What can hang from each mark:
z_225: z_161
z_858: z_225
z_402: z_161 z_565 z_873
z_118: z_560 z_873
z_560: z_118 z_402
z_565: z_402 z_497
z_375: z_560
z_161: z_402
z_873: z_402
z_497: z_565 z_819

Every row comes from one small tree of marks. Brackets hold a mark, then the marks that hang from it, in the order of their numbers. Every link used is in the known rows. Which tree was each row made from?
In the rows, zero is written as 128.
Known rows:
(z_873 (z_402 z_161 (z_565 (z_497 z_819)))): [ 96 123 110 105 119 139 127 105  94  45 108 178 102 115  90 153 133  99
 170 110]
(z_565 (z_402 z_873) (z_497 z_819)): [141 124 113  74 133 128 124  93 103  32 130 185  72 131  82 140 113  99
 136  89]
(z_858 (z_225 (z_161 (z_402 (z_565 (z_497 z_819)) z_873)))): [148 108  95 101 148 119 118  92  73  50 129 151 100 122 121 167 112 106
 165  73]
(z_225 (z_161 (z_402 (z_565 (z_497 z_819)) z_873))): [148 110  97  95 143 123 106  96  83  47 119 150 101 119 111 171 107  92
 173  82]
(z_375 (z_560 z_118)): [108 125 129 152 147 111 146 124 103  66 145 169 122 114 105 159 176  85
 155 110]
(z_161 (z_402 z_565 z_873)): [123 105 127 110 147 124 123 100  96  70 132 142 104 104 104 170 143 100
 192 123]
(z_225 (z_161 z_402)): [126  92 105 109 155 120 123 107  94  53 135 138 117 107 125 157 140  95
 158  78]
(z_375 (z_560 (z_118 z_873) (z_402 z_161 (z_565 z_497)))): [127 137 155 152 110 132 135 110 111  68 111 137 120 124  79 175 149  98
 159 124]
(z_402 z_161 z_565 z_873): [ 94 118 135 114 131 135 132 101 104  75 113 138 105 112  88 176 136 107
 195 129]
(z_560 (z_118 z_873) (z_402 z_161 (z_565 z_497))): [125 134 166 138 104 144 128  98 123  59 101 122 114 134  69 166 130 108
 169 117]
(z_402 z_161 z_873): [ 84 112 133 114 139 133 137 104 108  75 121 139  99 117  91 169 148 103
 172 115]
(z_565 (z_402 z_161 z_873) (z_497 z_819)): [130 123 121  83 122 135 123  94 101  43 118 170  75 132  77 151 104 104
 142  95]
(z_225 (z_161 (z_402 z_565))): [134  97 106 107 147 122 120 105  90  53 129 138 121 105 122 163 130  97
 175  89]
(z_565 (z_402 z_161 z_873)): [110 108 134 102 127 137 135 101 113  60 123 147  90 118  83 151 132 117
 155 112]
(z_858 (z_225 (z_161 (z_402 (z_565 z_497))))): [148  98 104 104 145 121 126  98  79  50 137 142 111 108 125 157 117 108
 157  76]
(z_858 (z_225 z_161)): [112 102 102 111 154 120 141 104  91  51 140 148 111 118 127 150 148 109
 145  66]
(z_118 z_560 (z_873 (z_402 z_161 z_565))): [ 74 114 135 109 114 148 134 107 121  51  91 116  87 115  80 156 173 112
 163 135]
(z_118 (z_560 z_402)): [ 92 118 140 106 137 125 147 106 115  33 127 145 108 131  81 152 154 111
 150 105]
(z_560 (z_402 (z_565 z_497) z_873)): [128 127 139 100 129 133 132  94 109  48 123 158 106 123  74 164 122 109
 177 114]
(z_497 (z_565 (z_402 z_161 z_873)) z_819): [109 131 111 103 138 117 123 102  97  47 118 186  88 142  93 172 123  95
 148  90]
(z_161 (z_402 (z_565 z_497) z_873)): [140 109 126  98 141 127 121  95  94  62 131 147  97 102  95 166 122  97
 183 120]
(z_873 (z_402 z_161 (z_565 z_497))): [ 96 115 121 107 118 144 133 107 103  52 112 165 107 103  86 150 136 104
 173 121]
(z_565 (z_402 z_161 z_873) z_497): [129 113 134  86 119 141 131  96 111  50 121 154  82 117  73 147 108 113
 144 109]

Write each row's tree:
[106 135 144  98 108 140 127  92 114  36  91 122  86 141  68 169 132 106
 151 111] -> (z_118 (z_560 (z_402 z_161 (z_565 (z_497 z_819)))) z_873)
[108 116 112  98 130 137 134 107 104  41 125 178 103 102  91 140 146  99
 167 115] -> (z_873 (z_402 (z_565 z_497)))
[140 117 116  96 142 122 113  94  87  55 127 161  92 114  99 169 119  90
 180 110] -> (z_161 (z_402 (z_565 (z_497 z_819)) z_873))
[ 91 120 144 146 117 144 131 111 123  68 103 130 107 119  88 155 174 105
 174 125] -> (z_560 (z_118 (z_873 (z_402 z_161 z_565))))
[110 121 125 106 136 124 131 105 108  55 123 167  95 126  89 168 127 104
 150 105] -> (z_497 (z_565 (z_402 z_161 z_873)))
[142 122 110  75 132 125 128  97  99  24 136 190  80 128  91 132 114  94
 126  79] -> (z_565 z_402 (z_497 z_819))
[ 77 110 126 101 131 141 140 109 126  41 108 130  79 118  87 141 192 103
 141 117] -> (z_118 z_560 (z_873 z_402))
[121 136 144 158 133 119 141 116 106  68 130 160 130 124  83 174 161 105
 184 126] -> (z_375 (z_560 z_118 (z_402 z_565 z_873)))
[125 132 111  88 136 122 126  99  92  39 129 182  97 120  97 155 121  84
 163  97] -> (z_402 (z_565 (z_497 z_819)))
[110 120 124 107 134 120 134 108 105  49 128 174 104 123  96 160 129  99
 140  97] -> (z_497 (z_565 (z_402 z_161)))
[134 144 142 129 125 127 124  97 107  45 118 167 113 145  69 167 121 106
 183 106] -> (z_560 z_118 (z_402 (z_565 (z_497 z_819)) z_873))
[104 126 151 103 116 139 136  97 111  43 103 131 103 129  59 171 116 121
 173 128] -> (z_118 (z_560 (z_402 z_161 (z_565 z_497) z_873)))
[141 114 127  78 131 135 132  96 113  40 134 167  79 117  78 136 118 107
 138 102] -> (z_565 (z_402 z_873) z_497)
[106 127 129 153 129 128 138 122 112  68 122 153 111 110  98 158 195  92
 164 128] -> (z_375 (z_560 (z_118 (z_873 (z_402 z_565)))))
[112 130 119  98 124 129 125  98  90  49 114 166 101 120  92 165 111  89
 169 103] -> (z_402 z_161 (z_565 (z_497 z_819)))
[111 132 122  97 126 133 120  95  94  60 108 159  91 125  82 175 109  97
 181 114] -> (z_402 z_161 (z_565 (z_497 z_819)) z_873)
[109 126 153 145 138 127 139 106 121  59 129 148 119 138  77 161 153 111
 175 108] -> (z_560 z_118 (z_402 z_873))
[101 123 147 122 123 137 135  98 109  66 112 140 116 125  77 177 133 118
 191 124] -> (z_560 (z_402 z_161 z_565 z_873))
[110 134 152 166 123 125 140 116 104  78 119 148 133 125  79 184 152 110
 188 132] -> (z_375 (z_560 z_118 (z_402 z_161 z_565 z_873)))
[106 124 143 135 111 148 128 107 121  61 102 136 101 118  80 152 156 101
 166 122] -> (z_560 (z_118 (z_873 (z_402 z_161 (z_565 z_497)))))
[130 112 132  88 118 138 134  99 108  42 127 161  91 113  82 138 109 107
 132  99] -> (z_565 (z_402 z_161) z_497)
[ 65 108 134 109 121 146 139 108 125  50  97 118  82 118  83 151 183 108
 146 122] -> (z_118 z_560 (z_873 (z_402 z_161)))
[112 134 156 164 115 129 139 114 113  75 112 132 125 125  86 178 167 102
 168 126] -> (z_375 (z_560 (z_118 z_873) (z_402 z_161 z_565)))
[119 121 119  98 146 118 133 105 110  46 135 179  92 126  93 159 136 100
 146  99] -> (z_497 (z_565 (z_402 z_873)))
[112 122 134 101 124 139 128  97 103  66 112 144  97 111  79 171 114 104
 183 125] -> (z_402 z_161 (z_565 z_497) z_873)
[ 97 121 129 154 136 127 142 124 115  67 127 155 107 113 101 153 203  89
 148 118] -> (z_375 (z_560 (z_118 (z_873 z_402))))
[125 141 156 136 105 139 122  96 115  53  98 136 108 146  72 170 126 101
 167 107] -> (z_560 (z_118 z_873) (z_402 z_161 (z_565 (z_497 z_819))))
[108 124 103  96 131 132 128 105  96  34 121 192  98 114  94 143 142  93
 166 104] -> (z_873 (z_402 (z_565 (z_497 z_819))))
[ 79 111 121 120 124 140 136 111 104  59 113 160 114 104  95 153 156 108
 182 125] -> (z_873 (z_402 z_161 z_565))
[ 90 123 150 113 121 135 140 101 113  51 104 126 110 130  66 174 135 124
 183 130] -> (z_118 (z_560 (z_402 z_161 z_565 z_873)))
